What can hang from each mark:
j_520: j_377
j_187: j_377 j_426
j_403: j_864
j_132: j_113 j_495
j_308: j_377
j_983: j_338
j_338: j_377
j_113: j_132
j_864: j_495
j_377: j_113 j_338 j_403

Each row was made from one small tree. Brackets hold a mark, then the marks that hang from it, in the order of their numbers. Every link used is in the known rows. Write each row's tree.
Known rows:
[j_132 j_113 j_495]: [-15,-18,10,13,12,12,-4,0,-5,1,10,-6,-11,-17,-5,20,13,-5,2]
[j_983 [j_338 j_377]]: [-1,-11,6,-13,7,-1,6,3,7,-3,-27,0,5,18,10,-18,9,8,20]
[j_520 [j_377 j_338 j_403]]: [-22,-21,3,-5,-12,2,11,5,4,4,-14,-9,1,41,-5,-1,13,-8,0]
[j_113 [j_132 j_495]]: [1,-6,15,3,17,8,-4,-9,-8,11,1,-13,7,-20,2,8,14,-13,12]
[j_338 [j_377 j_403]]: [-10,-14,5,-1,-13,14,21,8,-2,4,-18,-14,4,9,5,-4,11,-4,20]
[j_377 j_113 j_338 j_403]: [-41,-39,4,2,-16,7,2,4,-2,8,-25,-5,-9,16,-1,8,9,-8,-2]
[j_338 [j_377 [j_113 [j_132 j_495]]]]: [-8,-33,21,16,19,25,5,-1,3,10,-12,-17,16,-12,10,20,20,-10,35]
[j_187 [j_377 j_338] j_426]: [3,-2,10,-6,9,-4,-5,14,-5,0,-6,8,-10,18,5,-18,0,0,-17]
[j_113 j_132]: [3,-3,10,-3,11,4,-4,-4,-1,-5,-15,-6,15,-7,4,3,1,-5,14]
[j_864 j_495]: [3,-3,4,1,-1,4,3,-6,-1,0,12,-7,14,-12,-6,-1,17,5,0]
[j_187 [j_377 j_113 j_338 [j_403 [j_864 j_495]]]]: [-32,-39,25,-5,-17,22,-13,11,-2,8,-20,-10,23,8,-23,6,31,-1,-12]
[j_187 j_426]: [5,2,0,-2,12,3,-3,8,-3,0,2,-2,-9,-7,13,-10,-5,-7,-9]
[j_308 [j_377 j_113 j_403]]: [-21,-31,16,-4,-18,24,13,10,-6,3,-11,-9,2,-1,-17,10,14,-10,13]
[j_308 [j_377 [j_113 j_132] j_338 j_403]]: [-28,-39,22,-9,-6,18,8,3,-8,-1,-36,-10,11,6,-5,6,19,-12,12]
[j_308 j_377]: [9,4,8,-8,0,7,10,3,-6,-5,6,1,5,-3,-9,-6,8,1,1]
[j_520 j_377]: [4,-6,3,2,4,4,3,3,12,-3,6,-5,10,26,-7,6,5,-2,11]
[j_520 [j_377 [j_113 [j_132 j_495]] [j_403 j_864]]]: [-27,-42,29,3,7,38,-12,3,3,15,-18,-31,26,0,-14,29,27,-28,17]
[j_187 [j_377 j_403] j_426]: [-1,-8,15,-9,-11,14,3,21,-10,7,-6,-8,-7,4,-5,-11,1,-14,2]
[j_308 [j_377 j_113 j_338 [j_403 [j_864 j_495]]]]: [-32,-36,21,-11,-12,26,0,5,-8,3,-17,-14,24,-5,-17,1,36,-3,-17]
[j_377 j_113 j_338]: [-26,-29,1,7,1,0,-6,1,5,1,-15,6,-5,15,4,9,4,2,-6]

Which tree is each row?
[-22,-32,11,6,11,4,-10,-4,4,-4,-30,0,9,7,8,12,6,-3,7] => [j_377 [j_113 j_132] j_338]
[-37,-42,22,-5,-1,23,-15,-2,-4,3,-37,-20,32,-10,-5,11,31,-10,-4] => [j_377 [j_113 j_132] j_338 [j_403 [j_864 j_495]]]
[-30,-45,14,-8,-12,16,10,10,7,5,-42,-9,1,19,3,-3,15,-3,31] => [j_983 [j_338 [j_377 j_113 j_403]]]
[-27,-34,13,2,-9,33,1,15,5,4,-32,-16,17,3,1,11,14,-6,10] => [j_338 [j_377 j_113 [j_403 j_864]]]
[-21,-40,26,1,1,41,0,5,3,0,-36,-30,46,-16,-1,13,33,-8,26] => [j_338 [j_377 [j_113 j_132] [j_403 [j_864 j_495]]]]
[-30,-32,21,-8,-3,22,-18,24,-5,6,-30,-5,0,12,-5,-2,8,-12,-22] => [j_187 [j_377 j_113 j_338 [j_403 j_864]] j_426]
[-23,-44,24,11,1,32,12,2,-4,16,-23,-27,12,-10,5,20,24,-19,38] => [j_338 [j_377 [j_113 [j_132 j_495]] j_403]]
[-32,-36,26,1,4,33,-16,1,-9,18,-23,-26,17,-25,-7,24,22,-26,6] => [j_377 [j_113 [j_132 j_495]] [j_403 j_864]]
[-21,-41,19,6,-5,28,13,7,3,1,-38,-20,19,2,7,15,14,-11,41] => [j_338 [j_377 [j_113 j_132] j_403]]
[-23,-37,23,0,1,37,-3,10,4,-1,-47,-22,32,-4,6,15,16,-12,25] => [j_338 [j_377 [j_113 j_132] [j_403 j_864]]]
[-41,-39,12,-2,-11,20,-10,2,-3,8,-22,-13,18,-2,-8,7,29,-4,-18] => [j_377 j_113 j_338 [j_403 [j_864 j_495]]]
[-40,-39,18,-5,1,18,-17,4,-2,2,-49,-13,18,1,2,12,14,-14,-6] => [j_377 [j_113 j_132] j_338 [j_403 j_864]]
[-26,-40,28,5,8,40,-2,5,-4,15,-31,-30,25,-18,3,19,28,-21,22] => [j_338 [j_377 [j_113 [j_132 j_495]] [j_403 j_864]]]
[-18,-38,38,-6,-8,36,-15,10,-2,3,-26,-21,43,-14,-25,16,29,-10,16] => [j_187 [j_377 [j_113 j_132] [j_403 [j_864 j_495]]]]
[-24,-38,17,4,-9,36,3,9,4,5,-21,-23,31,-9,-5,10,31,-3,11] => [j_338 [j_377 j_113 [j_403 [j_864 j_495]]]]
[-13,-10,8,-6,-7,22,6,12,-2,3,-27,-17,17,2,4,-4,13,-5,2] => [j_338 [j_377 [j_403 j_864]]]
[-32,-35,12,-6,-16,15,13,7,-7,3,-20,-3,-4,13,-10,3,17,-6,-2] => [j_308 [j_377 j_113 j_338 j_403]]
